What can hang from each mark
j_792: j_534 j_809
j_53: j_749
j_288: j_264 j_809
j_534: j_82 j_288 j_749 j_792
j_82: j_809
j_809: j_749
j_749: j_264 j_809

Every row comes from one small tree of marks. The marks that hang from a mark follow it in brackets, in the order of their numbers. Every link used is in the known rows. Which tree was each row made from?
(in the rows, 128 means zero)
Known rows
j_749{j_809}: [136 118 104 151 120 161 111 128 111 143 119 122 120 118 140 133 119 122
 120 146 153 133 119 108 107 108 141 132 139 125 129 158 141 122 132 125
 119 148 144 136 139 123 137 131 101 126 125 123 152 145 113 100 110 126
 147 118 113 126 147 124 126 148 106 125 146 128 134 102]
j_749{j_264}: [123 120 126 112 127 164 136 145 123 130 132 109 115 126 140 146 133 121
 126 137 120 147 112 129 131 129 146 113 127 118 120 140 127 162 127 126
 114 119 154 139 102 113 128 126 124 114 125 124 112 122 111 119 137 124
 104 126 114 116 111 135 142 139 138 133 121 108 128 115]
j_792{j_534 j_809{j_749}}: [152 166 121 121 110 113 115 118  84 158 133 125 107 133 167 116 130 128
 130  99 137 191 116  99 135  79 139 113 121 108 143 151 146 125 128 113
 114 110 143  96 164 142 124 150 166 121 142  34 109 155  92 146  82 134
 164 150  99 144 134 157 127  87 189 166 170  43 140 120]
j_534{j_82 j_749{j_809}}: [146 129  97 146 189 194 121 125  72 126 181 102 136  82 197 142 126 110
 112 157 135 109 106  99 128 111 142 103 149 136 113 134 147 161 126 113
 109 122 137 134 146  95 138 150  99 132 105  92 129 127  89  96 117 101
 138 115 119  65 159 144 127 163 108 108 119 152 159 119]
j_792{j_534{j_82 j_749{j_264}}}: [157 147 132  99 201 215 120 129  55 138 186 101 118 101 202 133 147  99
 110 136 113 154 113 108 138 113 162  91 125  98 115 136 122 192 119 114
 113  75 161 131 104  90 122 166 101 127  98  77  94 118  78 115 119  86
 104 146 105  72 136 176 134 162 158 135  98  81 152 133]
j_53{j_749{j_264 j_809}}: [120  86 103 142 115 200 107 122 109 165 128  97 107  85 153 134 122  92
 136 141 111 144  95  93  95 108 165 125 115 107 102 193 135 185 139 101
 108 134 170 141 118  98 139 148 103 120 121 130 106 152  93  92  98 111
 121 123  98  92 149 125 141 137 140 121 142 124 134 103]
j_82{j_809}: [138 127 113 139 123 140  98 129 117 138 133 122 143 155 132 148 112 139
 127 145 124 130 134 148 134 119 140  91 131 147 136 133 115 130 145 111
 144 132 119 137 150 135 120 144 120 134 123 159 137 123 127 105 132 128
 132 107  83 115 118 116 151 133 149 152 138 140 133 139]
j_534{j_288{j_264 j_809} j_749}: [176 103 175 166 186 177 136 170  76 135 143  99 179 151 156 134 119 119
  77 151 121 117 109 113 129 106 157  89 148 142 130  62 198 152 144 134
 107  96 132 113 118  86 161 154 118  95  98 112  98 109 118 116  82  93
 110 137 134 122  97 143 117 153 130 115 139 130 160 143]
j_792{j_809}: [137 138 127 138 104 130 132 132 103 117 121 121 109 131 140 129 121 126
 137 135 130 126 133  99 134 101 129 126 130 142 157 141 130 129 140 115
 139 127 123 118 148 135 141 140 131 114 146  86 112 142 118 138 117 141
 130 110 125 139 119 135 124  99 145 133 163 112 143  95]
j_809{j_749}: [124 137 116 131 110 111 151 125 146 152 146 123 132 120 151 138 129 134
 134 105 135 140 107 145 127 115 130  93 133 133 104 118 149 145 120 130
 109 126 144 116 135 132 125 112 166 132 121 100 131 137  99 136 120 138
 153 148 128 120 130 114 142 128 154 126 123 103 139 159]
j_792{j_534{j_82 j_749{j_264}} j_809}: [166 154 126 110 188 211 124 134  26 124 166  99  95 105 219 142 151 104
 120 139 116 152 114  83 147  95 157  92 128 104 151 151 123 183 125  94
 120  76 151 121 121  89 125 177 106 104 117  30  97 128  68 112 100  96
 116 126  99  85 130 190 124 133 184 141 129  64 145 103]
j_534{j_288 j_749{j_264}}: [126  99 156 101 172 202 142 157 111 115 168 102 142  97 156 116 160 118
 104 153 100 125 100 116 142 110 151  52 119 133 111  95 146 184 109 129
 100  90 147 126  89  80 154 138 132  71  98 110 104 116  95 126 121  94
 123 124 113  98  84 146 132 149 153 103 119 111 144 146]
j_749{j_264 j_809}: [130 107 106 126 122 198 113 148 107 145 114 101 105 114 152 135 114 113
 116 154 138 140 104 103 116 115 157 121 129 117 118 173 138 159 128 127
 107 136 177 145 107 112 144 124  88 107 117 115 142 139 100  99 125 122
 116 107 100 110 127 130 150 152 124 130 144 107 129  90]
j_534{j_749{j_264} j_792}: [140  94 106 102 184 199 145 112  81 138 183 119  99  77 187 118 152 114
 112 162  94 101 105 139 139 112 154  72 116 114  99  96 155 168 108 136
 111 103 150 129  95  93 192 158 100 121 104  67  89 114  58 114 130 110
 114 115  93  84 135 133 131 164 168 104  81 112 129 140]
j_288{j_809}: [155 129 148 140 112 133 137 141 128 166 138 125 141 149 135 162 111 130
 123 138 134 132 122 126 122 132 137 116 146 132 136 111 162 133 165 133
 135 144 139 131 147 127 126 141 144 148 129 134 123 108 129 115 115 126
 106 121 115 142 115 145 137 136 117 136 136 133 153 121]
j_809{j_749{j_264}}: [122 120 110 113 107 159 149 139 132 148 155 106 122 119 160 138 138 119
 128 122 125 154  80 135 127 113 150  77 136 117 108 131 153 160 122 121
  99 119 173 125  95 120 130  99 158 110 109 101 121 136  74 129 127 130
 131 139 108 107 111 120 154 132 159 131 111  85 142 141]
j_792{j_534{j_82 j_288 j_749} j_809}: [160 154 144 113 216 179 119 141  41  99 184 113 128 104 196 109 155 113
 113 127 112 151 124  72 150  79 142  76 118 123 162 110 141 147 128 108
 117  78 109 109 142  87 137 188 148  84 118  58 105 131  95 124  84  87
 149 132 129 118 118 187 102 115 167 123 135  94 169 109]
j_288{j_264 j_809}: [180 125 149 174 140 146 129 164  85 148 113 110 150 181 136 155  92 128
 103 140 146 127 117 129 115 127 149 156 146 125 148  93 181 130 159 135
 119 123 141 119 131 116 136 137 116 135 126 124 122 115 129 118  98 126
  93 137 115 132 109 136 123 138 113 150 143 138 137 112]
j_534{j_82 j_288{j_809} j_749{j_264}}: [151 116 158 112 196 220 165 166 100 133 209  90 158 116 188 170 151 105
 107 160 111 120  96 100 141 115 162  29 151 145 122  67 183 194 148 133
  92  97 153 144 108  54 137 157 152  96  85 124 111  97  79 104 117  84
  82 125 121  78  89 162 149 171 132 108  91 144 194 124]
j_792{j_534{j_82 j_288{j_264}} j_809}: [167 157 151 133 208 168 115 181  17  85 133  99 113 149 168 109 140 102
 120 124 144 154 121  66 134  81 149 134 115 120 195 130 160 114 134 114
  97  79 122  92 123 105 128 175 131  80 130  88 109 151 109 121  68  97
 117 145 130 131 105 183  88 112 135 153 154  92 151  64]
j_53{j_749}: [117 111 118 141 133 130 116 102 136 149 137 125 126  94 128 124 128 107
 146 117  99 136 115 117 109 116 136 133 119 116 104 150 116 155 133 105
 126 126 118 118 143 123 128 134 143 131 122 146  93 135 126 131 106 116
 124 154 134 118 144 122 124 111 144 113 136 148 136 145]
j_534{j_792}: [129 120 105 111 167 133 141 108 120 135 161 141 106  98 140 116 144 134
 137 138 119 107 126 127 130 119 132 114 115 123 119 101 150 114 124 141
 126 137 127 114 132 122 166 144 125 144 123 107 119 120  91 124 130 131
 130 119 116 119 143 136 109 139 135 111 104 137 136 108]

Which tree is each row?
[156 120 136 122  91 153 158 149 148 184 166  98 141 140 157 182 127 123
 123 137 139 163  84 127 122 120 157  76 142 127 112 114 192 173 155 138
 111 127 177 128 125 114 128 117 171 133 105  89 118 114  66 122 115 132
 102 138  97 114  97 134 174 138 152 137 126  88 163 130] -> j_288{j_809{j_749{j_264}}}
[146 144 162 105 227 177 124 146  74 113 190 110 139 101 174 105 162 115
 101 121 114 145 122  98 145  92 140  70 118 113 132  89 143 139 121 125
 102  81 119 118 132  83 125 172 134 100  98 107 117 118 109 123  98  67
 146 153 130 108 128 179 105 154 149 120 101 110 159 139] -> j_792{j_534{j_82 j_288 j_749}}
[130 128  95 117 102 164 125 147 133 158 148  98 139 140 166 162 122 132
 127 140 130 161  91 146 134 106 160  37 129 130 107 144 145 160 138 102
 117 120 161 129 120 125 126 117 158 121 103 118 132 126  54 102 137 141
 133 132  71 101 107 113 192 142 179 152 135  90 146 151] -> j_82{j_809{j_749{j_264}}}
[151  97 150 123 199 167 153 125 104 152 200 127 147  97 167 119 148 143
  99 155 102 104 109 117 139 105 149  40 127 140 117  30 202 138 147 153
 111 128 121 119 147  84 192 170 150 122  96  98 100 102  84 117  89  99
 116 123 109 122 118 165 109 152 145  93 102 144 164 137] -> j_534{j_288{j_809} j_749 j_792}
[127 130 109 115  85 150 145 138 104 147 141  94 101 122 166 143 132 115
 142 131 132 159  93 105 132  95 148  80 132 129 133 139 155 175 130 114
 109 110 162 113 117 127 142 122 164 105 128  52 107 142  63 130 115 145
 133 131 103 121 100 137 158 103 171 137 157  59 143 104] -> j_792{j_809{j_749{j_264}}}
[165 143 183 119 153 147 134 174 118 163 133 137 148 156 128 130 132 133
 104 115 130 173 131 100 126 102 152  90 129 113 145  90 170 109 159 148
 113 114 144 120 148 110 123 173 156 115 114 133 125 125 134 119  80  94
 120 140 111 175 104 176 105 135 130 152 145  95 156 112] -> j_792{j_534{j_288{j_809}}}
[162 124 163 168 136 144 157 184 118 154 148 104 164 172 143 145 120 133
 103 124 154 143  80 122 121  96 155  77 141 134 134  67 219 130 156 145
  85 113 136 101 128 103 148 115 180 100 101 115 115 128 100 131  75 117
 128 162 123 138  82 130 131 139 122 137 136 117 167 141] -> j_534{j_288{j_264 j_809{j_749}}}
[151  79 150 102 206 210 155 143  97 152 206 109 134  89 173 137 149 124
 102 168  95 109  92 118 135 102 169  25 121 132 113  49 205 175 143 149
 103 115 152 131 117  67 193 173 131 108  85  99  86 104  64 116 100  94
  98 103 103 110  95 160 126 166 153  94  90 114 161 119] -> j_534{j_288{j_809} j_749{j_264} j_792}
[128 104 152  98 212 217 150 160  98 101 207  90 135  92 179 131 167  98
 119 154  99 111  94 101 148 114 150  35 127 136 109  76 149 187 118 125
  90  85 140 134  84  61 139 140 135  81  88 118 104 105  78 110 129  81
 107 138 133  77  97 154 133 165 144 108  89 131 164 132] -> j_534{j_82 j_288 j_749{j_264}}
[174 153 173 117 195 155 140 167 108 145 175 120 144 147 166 150 133 127
 121 122 136 161 120  81 131 113 151  85 140 118 151  93 177 120 163 137
 108 116 130 122 152  92 107 178 160 122 107 131 129 116 119 118  89  88
 103 141 120 145 104 186 113 145 113 148 128 121 173 102] -> j_792{j_534{j_82 j_288{j_809}}}
[151 129 107 135 192 169 107 116  78 115 192 101 160 117 192 138 122 130
 112 155 116 101 112 135 146 110 145  57 144 146 120 116 118 173 132  86
 143 104 111 135 142 105 120 150 122 130  99 142 125 112  86  86 139 108
 133 116 106  59 136 126 161 155 146 122 103 161 161 153] -> j_534{j_82{j_809} j_749}
[129 131  93 124 133 116 141  97 101 139 171 122  93  90 172 123 139 138
 145 132 128 115  97 118 137  83 131  74 117 126 137 104 185 136 131 131
 121 138 132  96 165 130 171 146 167 130 133  44  92 145  46 137 107 148
 153 120 110 122 141 137 123 102 166 115 137  89 144 105] -> j_534{j_792{j_809{j_749}}}
[175 132 135 174 108 136 145 152 100 174 128  97 150 173 154 156 101 134
 103 125 150 141  93 127 120 119 151 118 151 124 133  98 203 138 155 135
 104 119 149 101 134 125 137 120 159 140 118  99 114 126  91 124  86 133
 118 156 112 128 112 130 136 136 130 150 145 113 159 138] -> j_288{j_264 j_809{j_749}}
[127 103 124  85 252 226 163 138  87 101 227 104 118  62 195 117 185 110
 122 165  95  87  92 105 144  99 153  22 115 127 101  51 172 179 105 144
  92  96 144 127  98  59 182 157 129  95  86  90  93 101  47 113 123  82
 103 125 125  71 109 162 122 174 145  85  63 143 162 119] -> j_534{j_82 j_288 j_749{j_264} j_792}
[167  96 154 147 192 156 152 165  85 132 142 120 133 145 140 123 127 131
 107 151 127 109 107 114 126 108 157  97 127 134 146  51 216 109 159 161
 101 132 133 105 125  91 184 162 129 111 104 121  97 119  97 115  82 117
  91 131 117 142 100 151  95 156 102 123 126 143 155  93] -> j_534{j_288{j_264 j_809} j_792}
[132 109 103  97 229 216 148 109  71 116 216 103 104  58 210 132 162 114
 130 161  93  84  94 122 149 119 149  60 119 130 108  97 159 189 111 131
 115 105 153 130  95  70 174 153 120 124  92  72  90 110  44 105 140  97
  93 126 111  49 142 163 134 177 147  99  59 138 150 120] -> j_534{j_82 j_749{j_264} j_792}
[154 135 140 100 166 198 114 126  66 156 141 118 118 114 174 115 143 116
  98 131 112 165 124 120 138 110 163  93 113  94 104 146 122 176 112 117
 117  79 167 127 111 110 138 157  97 121 110  74  89 119  96 115 109  97
 122 141  94 104 134 166 131 152 173 142 113  55 128 148] -> j_792{j_534{j_749{j_264}}}
[155 116 145 111 185 234 100 166  62 154 147 108 121 101 177 103 150 109
  83 145 120 176 115  89 128  79 174  62 118  99 113 152 141 154 122 129
  86  93 176 130 113  85 159 165  87  78 103  79 125 139  89  99  83  74
 154 127  82 120 119 168 112 167 158 134 132  63 134 123] -> j_792{j_534{j_288 j_749{j_264 j_809}}}
[139 115 125 108 240 174 156 124  62  82 217 114 105  63 193 105 170 124
 133 159 102  84 104  84 157  81 133  42 122 147 151  60 177 146 121 123
 105 108  97 110 141  68 181 183 152  91 112  68  97 122  64 123 101  98
 127 117 138  87 129 170  92 124 156  86 115 137 173  94] -> j_534{j_82 j_288 j_749 j_792{j_809}}
[168 152 144 138 230 178 100 187  41  99 136 104 154 169 160 124 128 122
 106 131 143 152 113 104 140  93 162  93 118 118 155 120 140 114 144 110
 113  87 115 110 120 105 107 169 121  99 103 143 134 134 110  92  94  91
 120 154  94 117 108 154 114 149 144 167 131 125 146 112] -> j_792{j_534{j_82{j_809} j_288{j_264}}}
